Every row comes from one small tree of marks. The marks that hang from a mark follow it in brackets, in alphabetical order. Every link used is in the known rows. Which tree was each row made from?
Known rows
lepez{kenak rireb{lipi}}: [  5.7  -3.2 -13.3  -2.0   7.6 -28.3  -9.1   5.3   7.5   1.6 -13.3  -0.1
   3.3   4.9 -35.5  -5.9 -18.0   0.9 -33.6  -6.3]
kenak{lepez{rireb} ruro{riman}}: [ 15.0  -9.3 -12.9 -30.2  27.3 -11.6  -3.3 -25.5  -8.6 -28.4  32.7   7.8
 -21.5  11.4 -31.7   5.7 -36.5  -5.2 -14.2  25.8]
lepez{kenak rireb{lipi{riman{ruro}}}}: [ -2.7   8.2   4.6   8.2  37.8 -37.2  -2.6 -10.4 -12.5 -21.2  -0.2 -22.9
  -3.6   0.6 -58.6  27.6 -31.1  19.3 -47.6  36.0]
lepez{rireb{lipi}}: [ 10.7  -2.0  -6.3 -15.0   5.2 -17.5  -0.1   3.0  -5.2  -2.2  -1.4   5.9
   2.9   2.9 -39.8  -1.1 -20.8  -0.7 -22.7  -1.2]
gomus{kenak{lepez} rireb{lipi}}: [  8.6 -11.5  15.0 -13.2 -31.3 -37.2 -15.4  17.3  13.7  30.9 -27.0  31.8
  22.1   0.7  -9.2  15.0  13.9  -0.8 -11.0  13.7]
lepez{kenak{ruro} rireb{lipi}}: [ 10.7  -8.0 -31.6  -1.7  24.7 -28.8 -11.1   3.8  -0.3   4.3  -5.3 -19.5
  -2.3  12.5 -50.9   5.7 -21.0   6.0 -26.8   7.5]
lipi{rireb}: [  6.8   1.1  -7.8   7.2  -3.2 -10.0   1.7 -15.7  -4.2   6.3   1.9   1.0
  -7.4   6.9 -16.1 -13.2  -6.8  -1.1 -13.0 -16.7]
rireb{lepez{kenak{ruro}}}: [ 11.8 -10.0 -29.9  12.6  10.0 -28.2  -1.7  -5.8   3.7  25.0 -18.8 -23.4
 -16.3   6.8 -24.8  16.0 -11.9   5.2  -5.0   7.7]
tisi{rireb{lipi{riman{ruro}}}}: [-12.0  18.6   1.0   3.7  28.2 -14.0  11.3   4.8 -40.2   9.2  -5.9 -32.5
  20.1  -6.9 -35.4  42.0 -13.5   9.2 -40.7  55.8]
lipi{riman{ruro{rireb{lepez{kenak}}}}}: [-15.4  -7.2  17.0  23.2  15.5 -50.6  -4.4 -20.3 -18.4  12.4  -9.1 -38.0
 -18.5  -2.4 -51.1  34.5 -21.8  14.5 -40.0  56.0]
lepez{kenak rireb}: [  0.4 -10.6  -9.1  -0.8   5.8 -19.2 -14.7  -9.0   8.0 -18.7   3.9  -1.7
  -7.4  10.1 -19.0 -10.8  -9.3   2.3 -24.2 -14.0]
lipi{riman rireb{lepez}}: [ 15.9  14.8  -8.3   4.4  12.8 -23.8   7.1 -35.4  -9.1   9.6  -4.6 -10.4
 -20.3  -2.0 -48.4   6.8 -26.4   4.1 -29.5   4.2]
riman{ruro{rireb}}: [-18.6 -17.7  25.8  13.1  -4.6 -23.3  -1.3  -2.0 -25.4   4.9   8.6 -18.3
  -7.1   4.7 -21.6  19.6  -5.1   8.4 -15.1  38.2]
kenak{ruro{riman rireb{lepez}}}: [  4.0  -7.3 -22.9  -4.1  17.1 -27.4   3.7 -11.0 -20.9  15.7  15.9 -31.7
 -24.1   1.0 -51.3  19.9 -42.4   1.6 -13.1  36.4]
kenak{lepez}: [  6.2 -10.9  17.5 -12.2  -9.7  -4.2  -1.2 -10.4   8.2   8.7  -9.6  23.2
  -1.6   3.6  10.4  -2.7   4.9 -10.3  -2.0  17.8]
kenak{lepez{rireb{lipi}} ruro}: [ 21.7 -17.2  -7.1 -27.3  11.7 -21.6  -2.8  -7.5  -6.3   8.4  -4.5  12.1
  -4.9  14.1 -44.0   7.4 -18.7  -5.7 -18.1  31.0]
kenak{lepez ruro}: [ 10.2 -16.9  -0.5 -11.5   7.2  -7.1  -3.7 -11.0  -0.7   9.1  -3.3   5.4
  -7.8  10.8  -4.5   8.6   1.5  -5.6   5.8  31.4]
lipi{riman{ruro{rireb}}}: [-20.9  -3.1  27.6  13.1  21.1 -22.2  -5.2 -14.0 -30.6 -12.3  17.4 -32.5
  -8.4  -1.6 -41.3  30.6 -13.1  13.8 -26.8  59.8]
riman{ruro{rireb{lepez lipi}}}: [ -1.7 -13.4  18.0   8.0 -13.1 -49.5  15.5   4.7 -25.8  46.2 -22.9 -16.3
  -5.5  -3.3 -53.4  33.4 -27.0   6.5 -28.7  47.4]
gomus{kenak{lepez ruro}}: [ 12.6 -23.1   3.3   6.0  -1.8 -16.5  -8.6 -11.3  15.7  15.4  -6.0  12.4
  -2.8  11.5  -8.4   2.0  14.1  -7.6  13.4  21.1]
lipi{riman{ruro} rireb{lepez{kenak}}}: [  2.6   9.2  -1.5  28.4  18.3 -45.8   7.9 -37.1 -12.6   4.3 -12.3 -26.7
 -24.7   1.3 -47.2  24.5 -29.3  18.1 -42.3  20.5]

Write each row's tree
[  6.1 -15.3 -28.0  -0.1  20.5 -20.5 -16.5 -10.7   0.0 -16.9  13.2 -18.4
 -13.9  17.1 -34.7   1.3 -11.4   7.3 -17.1  -1.2] : lepez{kenak{ruro} rireb}
[  3.9   6.0   4.6  -1.0  10.2 -36.7   0.4  -4.0 -15.2  36.3 -18.6 -21.7
  -2.6 -10.3 -67.7  20.7 -29.7   0.9 -37.2  49.6] : ruro{rireb{lepez lipi{riman}}}
[  9.7  13.6  -4.1 -16.5  30.0 -14.2  -3.2  -8.5 -11.4 -18.5   6.9  -7.6
   1.7  -2.5 -58.2   9.8 -29.5   5.2 -35.4  21.9] : lepez{rireb{lipi{riman}}}
[ -0.9   2.2  -1.5  12.0  14.5 -48.8  -8.8  -2.1  -1.8  39.9 -29.3 -28.4
  -2.3  -8.4 -63.5  16.6 -27.8   3.0 -46.0  44.9] : ruro{rireb{lepez{kenak} lipi{riman}}}
[ 15.3  19.3  -4.5  -4.6  18.2 -22.2  11.7  -5.2  -5.4  24.4 -23.5 -12.4
  -0.4 -14.1 -50.7  24.6 -28.8   4.4 -25.8  30.5] : rireb{lepez lipi{riman}}
[ 16.0   5.9 -48.2  14.6  24.4 -36.1   7.2 -25.9  -2.9  12.5   2.0 -28.9
 -29.0   7.1 -43.2   5.2 -45.8   6.8 -25.1  -4.5] : lipi{rireb{lepez{kenak{ruro{riman}}}}}
[ -6.3  -1.0 -30.5  13.2  33.3 -32.9 -10.7  13.6 -10.1  20.7   3.0 -44.3
  -2.1   0.7 -47.9  10.6 -36.4   4.0 -27.8  38.3] : lepez{kenak{ruro{riman rireb{lipi}}}}
[ -7.1 -20.6  21.0  10.8 -15.1 -39.8   9.5  -8.8 -26.0  25.6  -5.8 -16.1
 -16.5   2.8 -37.0  29.3 -17.3   6.4 -18.4  38.6] : riman{ruro{rireb{lepez}}}
[ -3.1  13.6  10.4  17.2  25.9 -17.9   5.9 -31.6 -24.3 -18.5  13.3 -20.0
 -14.3   1.8 -38.2  20.0 -19.8  16.2 -29.2  23.5] : lipi{riman{ruro} rireb}
[  7.5   0.0  30.1 -17.5  24.4 -29.8   5.2 -22.4 -18.3 -16.9   0.0   8.1
  -5.0   1.8 -52.5  28.9 -28.1   7.1 -40.2  57.9] : kenak{lepez{rireb{lipi{riman{ruro}}}}}
[  2.5 -17.9  18.2 -12.7 -34.7 -28.3 -20.9   2.9  15.0   8.3 -10.5  33.0
   9.8   5.9   6.3  11.7  23.2  -0.6  -2.3   5.5] : gomus{kenak{lepez} rireb}
[ 20.3  -7.6 -25.3  -3.8 -17.6 -48.5  -4.7  19.4  -2.5  41.6 -25.2  -7.9
   7.2   1.4 -49.7  39.5  -5.3  12.6  -7.0   9.5] : gomus{kenak{ruro} rireb{lepez lipi}}
[ 11.4   2.3 -15.5   8.3  -4.6 -36.2   6.9   9.6  11.5  45.3 -43.3  -5.7
   2.5  -6.1 -26.6   9.0 -18.8  -0.5 -22.1   3.9] : rireb{lepez{kenak} lipi}
[  6.9   3.7  17.2 -13.1  -5.8 -35.4 -19.5   5.7   9.1  11.8 -19.2  18.3
  20.0  -5.7 -29.0  26.5   6.3   5.1 -23.4  36.3] : gomus{kenak{lepez} rireb{lipi{riman}}}
[ 19.9  -1.9  -4.2 -26.6  38.8 -21.1  -7.9 -19.9 -10.4  -8.5   4.8  -1.8
  -7.0   7.9 -64.2  19.2 -27.0  -0.5 -29.8  53.1] : kenak{lepez{rireb{lipi{riman}}} ruro}
[ -1.4  15.6  -3.6   0.3  17.9 -28.8  21.5  -2.6 -40.9  30.1 -20.4 -32.3
   9.4  -9.0 -50.8  51.9 -26.8   7.2 -44.8  56.2] : tisi{rireb{lepez lipi{riman{ruro}}}}
[ 13.4   3.9 -10.4 -21.3 -22.9 -36.7   1.8  18.9 -10.6  35.6 -29.2   2.7
   8.1  -7.0 -31.3  34.1 -14.9  10.7 -21.7   7.3] : gomus{rireb{lepez lipi}}
[  6.3   4.5 -43.0  -9.4  12.4 -39.4  -7.7   3.2  -9.8   2.5   3.2 -27.4
 -14.6   0.4 -28.5  39.2 -32.2  21.7 -19.2  10.3] : gomus{rireb{lepez{kenak{ruro{riman}}}}}
[ -2.9  -5.3 -23.2   5.8 -11.6 -23.5  -0.8   0.3  -6.0  37.4 -26.3 -16.8
   5.3   2.1  -7.0   8.2  -1.6  -6.7 -27.7   1.7] : tisi{rireb{lepez{kenak}}}
[  4.3  12.0 -11.2  -2.1  34.4 -27.6 -13.8  -6.9   3.3 -14.5  -4.7 -14.1
   1.8  -1.1 -55.2   4.8 -26.4   7.1 -45.9  16.4] : lepez{kenak rireb{lipi{riman}}}
